Each row was made from one small tree. The marks that hang from a mark follow it in brackets, in alphabetical order. Every link used is in the known rows. Write each row's tree.
Known rows
gebam[bazi ledu]: [ 0.30 -5.74 -5.00  1.68  1.62  2.44 -1.01  3.12 -1.07  2.79  3.73  0.82
 -0.65  1.20 -2.49  1.39 -4.07 -1.07  2.93 -0.74 -0.50 -0.81]
nani[rati tume[ledu[bimu]]]: [-5.62 -0.04 -2.11  1.00  1.27  0.76 -1.16 -2.80  0.57  0.92  1.94 -2.36
  1.81 -0.20  2.77  1.67 -1.07  2.13 -0.55  0.60  4.24 -1.07]
ledu[bimu]: [ 0.18 -2.79 -3.56  0.04  1.53  4.27 -0.24  1.43 -1.03  2.41  0.71 -1.89
  1.25 -4.27 -0.24  2.09  1.28 -1.32  3.46  0.50  2.24 -2.40]
ledu[gebam[bazi] tume zaboki]: [ 1.73 -2.75 -0.09  1.26  1.33 -0.32 -0.25  1.93  1.74 -1.07 -0.57  1.29
  2.04 -4.11 -0.77  0.31  0.22 -2.61  7.71 -2.09 -2.22 -3.19]
tume[ledu[gebam] nani[rati]]: [-2.31  2.21  1.62  0.93  2.02 -1.85 -2.15 -2.87  2.09 -0.93  2.07 -0.20
  1.25  0.83  4.62 -2.26  0.90 -1.43  1.59  2.24  4.11 -0.64]
tume[ledu[gebam zaboki] nani[rati]]: [-3.29  1.77  2.84 -0.82  2.64 -2.03 -1.65 -0.99  1.63 -1.41  3.30 -0.61
  1.51  0.41  2.66 -0.72  0.02 -0.63  3.02  0.72  3.40 -1.00]
nani[rati tume[ledu[zaboki]]]: [-5.35 -0.28  0.31 -0.84  1.57 -0.18 -2.15 -1.85  1.20  0.21  4.79 -1.20
  1.97  1.33  2.28  2.87 -2.75  3.90  0.34 -1.90  4.10 -0.76]
rati[nani[tume[ledu[zaboki]]]]: [-4.70 -0.23  1.30 -1.56  1.26 -0.16 -2.60 -1.27  0.86  0.68  3.49 -1.41
  1.68  1.59  1.96  3.57 -4.72  4.34  1.24 -1.80  4.57 -1.64]
tume[nani[rati]]: [ 0.67 -0.03  0.84  1.69  1.20  0.20 -1.43 -2.88  2.06 -0.80  3.82 -1.06
  1.93  1.26  2.99 -1.45  1.78  0.04 -0.61  0.04  3.02 -0.49]
tume[ledu nani[rati]]: [-2.51  0.83  0.91  0.16  2.08 -0.06 -1.99 -2.46  1.77 -0.27  3.62 -1.21
  0.94  1.84  4.27 -1.44 -0.36  1.10 -0.40  0.92  4.97 -0.89]
bazi[gebam[ledu[bimu tume[nani]]]]: [-0.08 -3.46 -4.39  3.32  1.77  1.91  1.43  2.09  0.00  0.39 -0.23 -3.70
  2.37 -1.61 -2.21  1.23 -0.09 -2.10  2.96  1.13 -1.16 -3.34]
gebam[bazi]: [ 1.82 -4.62 -2.71  1.03  1.55  3.06 -2.39  0.78  1.39  1.79  2.73  1.60
 -0.07 -0.19 -0.25  0.45 -1.66 -1.68  3.89 -0.59  1.43 -1.26]
rati[nani]: [ 0.32 -1.44  0.17  0.68  0.20  1.04 -3.48 -1.18  0.30  1.14  2.74 -0.58
  1.88  0.03  2.05  1.59 -0.65  1.05  2.07 -1.07  3.42 -1.49]
bazi[gebam]: [ 1.22 -4.36 -2.72  1.04  1.35  3.26 -3.48  0.64  1.66  1.40  3.38 -0.20
  1.85 -0.67 -0.58  2.45  0.25 -2.07  4.52  0.54  2.30 -1.91]
gebam[ledu[tume]]: [ 0.83 -2.87 -3.77  1.81  0.58  1.65  0.85  2.66 -1.54  2.25  1.33 -1.53
  1.97 -2.41  0.08  2.19 -1.01  1.21  2.53 -1.93 -0.57 -2.69]
rati[nani[tume[ledu]]]: [-3.85  0.18  0.33 -0.11  0.67 -0.09 -3.04 -2.72  1.32  1.20  2.59 -1.07
  1.58  1.89  3.76  2.41 -3.97  3.57  0.17 -0.51  5.12 -1.42]
rati[nani[tume[ledu[bimu zaboki]]]]: [-5.54 -0.34 -0.06 -1.28  1.65  0.60 -1.43 -0.67 -0.12  0.84  1.74 -2.82
  1.67 -0.20  1.05  3.75 -4.00  3.45  1.59 -0.96  4.26 -2.38]
ledu[bimu zaboki]: [-0.94 -3.37 -2.37 -1.81  2.48  3.90  0.60  3.48 -1.67  1.80  1.98 -2.35
  1.54 -4.71 -2.43  3.66  0.47 -0.37  4.83 -1.16  1.55 -2.82]
rati[nani[tume[ledu[bimu]]]]: [-4.84  0.03 -0.98  0.12  0.96  0.68 -1.89 -2.21  0.28  1.44  0.87 -2.36
  1.54  0.08  2.71  2.40 -3.33  2.75  0.47  0.25  4.71 -2.02]

Which tree is each row?
[-0.35 -2.91 -5.28  2.23  0.89  2.72  2.50  3.31 -2.74  2.48 -0.84 -3.12
  1.92 -4.62 -1.21  2.38 -0.03  0.12  2.90 -0.89 -1.15 -3.38] => gebam[ledu[bimu tume]]
[ 0.47 -2.69 -1.94  1.75  1.68  0.69  1.42  2.63  0.30 -0.84 -2.99 -0.61
  2.07 -6.44 -2.28  0.43  1.11 -3.85  8.06 -0.95 -2.73 -3.98] => ledu[bimu gebam[bazi] tume zaboki]
[-1.14  1.19  0.97 -0.82  2.52 -0.08 -1.05 -0.65  2.09  0.56  1.48  0.26
  0.68 -0.82  3.93 -1.11 -0.18 -1.84  3.32  2.59  4.17 -1.58] => tume[ledu[gebam] nani]
[-0.64 -1.90 -1.43 -1.05  2.15  2.01  0.34  3.00 -1.34  1.00  0.28 -1.09
  1.99 -5.95 -2.03  2.86  1.86 -3.21  7.06  0.29  0.62 -2.53] => ledu[bimu gebam zaboki]
[-5.31  0.84  1.09 -0.23  1.45 -1.86 -2.07 -2.10  1.41 -0.60  3.52 -0.26
  2.27  0.34  2.65  2.11 -1.62  1.62  2.15 -0.65  3.33 -0.61] => nani[rati tume[ledu[gebam zaboki]]]
[ 0.54  1.79 -0.03  4.11  0.72 -1.49  1.50 -2.72  1.57 -2.37 -3.18 -2.50
  3.59 -4.65  2.87 -2.98  5.11 -3.28  2.68  1.39 -0.24 -2.77] => ledu[bimu gebam tume[nani[rati]]]
[ 1.75  0.50  1.02  2.97  0.46 -0.67  0.01 -2.91  2.61 -1.74  0.90 -1.93
  3.21 -1.09  3.93 -2.00  2.86  0.66  0.26 -1.20  1.08 -2.24] => ledu[tume[nani[rati]]]
[-1.29 -2.04 -1.78  0.05  2.17  1.00 -2.84  0.62  1.17  1.72  1.05  2.32
 -0.44 -1.03  1.76 -0.13 -2.17 -2.74  5.94  1.55  2.55 -1.45] => tume[ledu[gebam[bazi]]]
[-0.69 -6.01 -3.83  0.12  2.42  2.29 -0.45  4.86 -1.57  2.25  4.75  0.48
 -0.40  0.80 -4.44  2.79 -5.01 -0.10  4.32 -2.39 -1.11 -1.15] => gebam[bazi ledu[zaboki]]
[ 0.35  0.46 -0.84  3.41  0.84  0.47  1.75 -2.08  1.23 -1.46 -1.62 -3.86
  3.24 -3.44  2.41 -1.93  3.81 -0.59  0.61  0.05  0.59 -3.06] => ledu[bimu tume[nani[rati]]]
[-4.45  0.00 -0.68  0.65  0.92 -0.06 -2.55 -3.43  1.61  0.71  3.79 -0.85
  1.75  1.71  4.10  1.56 -1.97  3.19 -0.75 -0.50  4.64 -0.41] => nani[rati tume[ledu]]
[-3.70  0.97 -0.68  0.53  2.42  0.93 -0.45 -1.86  0.55  0.17  1.43 -2.96
  0.94 -0.26  2.74 -1.38  0.54 -0.18  0.01  1.96  4.52 -1.60] => tume[ledu[bimu] nani[rati]]
[-3.68 -1.60 -0.50 -1.23  2.55  0.07 -1.32  0.29  2.01  0.69  2.40  1.43
  0.60 -0.01  0.60  2.30 -4.33  0.01  4.43 -0.18  2.35 -1.45] => nani[tume[ledu[gebam[bazi] zaboki]]]
[ 0.40 -3.65 -4.72  3.59  1.82  1.44  3.10  2.10 -0.34  0.57 -1.18 -2.29
  0.51 -1.47 -2.01 -1.10 -2.05 -1.86  2.08  0.06 -2.39 -2.91] => gebam[bazi ledu[bimu tume[nani]]]
[ 0.86  1.37  3.08  1.90  1.11 -2.89  0.49 -1.33  2.40 -3.23  0.37 -1.21
  3.84 -2.84  2.04 -1.36  3.29 -1.17  3.84 -1.45 -0.49 -2.40] => ledu[gebam tume[nani[rati]] zaboki]
[-1.14 -5.39 -5.09  1.77  2.00  2.23  2.60  5.13 -2.20  1.32 -0.18 -2.22
  0.79 -3.17 -4.94  2.11 -3.08 -0.66  4.95 -2.36 -3.36 -3.43] => gebam[bazi ledu[bimu tume zaboki]]
[-0.79 -1.11 -0.49  1.72  1.36 -0.99  1.72  1.66 -0.50 -0.89  3.08 -2.88
  2.59 -0.19 -0.66  0.84 -0.82  2.19  0.92 -2.88 -1.01 -2.06] => gebam[ledu[tume[nani[rati]] zaboki]]
[-0.06 -3.34 -2.55  0.14  1.25  1.44  1.50  4.45 -2.08  1.76  2.36 -1.87
  2.11 -2.85 -1.84  3.53 -1.96  2.07  3.90 -3.50 -1.40 -3.01] => gebam[ledu[tume zaboki]]
[-2.15  0.87  1.99 -2.53  3.31 -0.26 -0.58  1.07  1.46 -0.17  2.52 -0.15
  0.89 -1.16  1.92  0.35 -1.09 -1.01  4.70  0.99  3.44 -2.07] => tume[ledu[gebam zaboki] nani]
[-0.36 -4.67 -5.85  3.32  1.13  2.74  0.42  3.01 -1.23  1.41 -0.31 -3.20
  2.32 -2.88 -2.79  2.75 -0.31 -1.80  4.38  0.29 -1.22 -3.45] => bazi[gebam[ledu[bimu tume]]]
[-0.72 -0.03  0.48  1.65  1.59  0.19  2.31 -0.15  0.65 -2.19 -0.38 -4.38
  3.43 -3.87  0.04 -0.28  2.77  0.40  1.96 -1.74 -0.14 -3.53] => ledu[bimu tume[nani[rati]] zaboki]
[-1.24 -4.87 -4.85  1.84  1.78  2.68  0.98  4.63 -1.60  0.98  0.69 -3.58
  2.48 -3.12 -4.72  4.05 -1.23 -1.13  5.62 -1.09 -1.86 -3.94] => bazi[gebam[ledu[bimu tume zaboki]]]
[-6.51 -0.38 -1.11 -0.50  1.92  0.60 -0.66 -1.19  0.03  0.29  2.87 -2.80
  1.92 -0.57  0.91  2.95 -2.00  2.98  0.73 -0.89  3.65 -1.48] => nani[rati tume[ledu[bimu zaboki]]]
[-4.05 -0.05 -2.33 -0.38  1.82  1.13 -0.15 -0.75  0.57  1.85 -0.24 -0.87
  1.39 -2.84  2.37  2.31 -1.38 -0.57  3.06  2.02  3.54 -1.95] => nani[tume[ledu[bimu gebam]]]
[-3.17  0.81  0.45 -2.23  3.67  0.67  0.98  1.76  0.16  0.07  0.26 -1.94
  0.92 -3.26  0.59  0.45 -0.30 -2.06  5.05  2.11  3.06 -2.69] => tume[ledu[bimu gebam zaboki] nani]
[-0.20 -4.92 -3.40  1.39  1.57  1.74 -0.40  4.12 -0.51  0.63  2.61 -1.99
  2.56 -1.34 -3.57  4.04 -1.88 -0.07  5.20 -2.12 -1.52 -3.13] => bazi[gebam[ledu[tume zaboki]]]
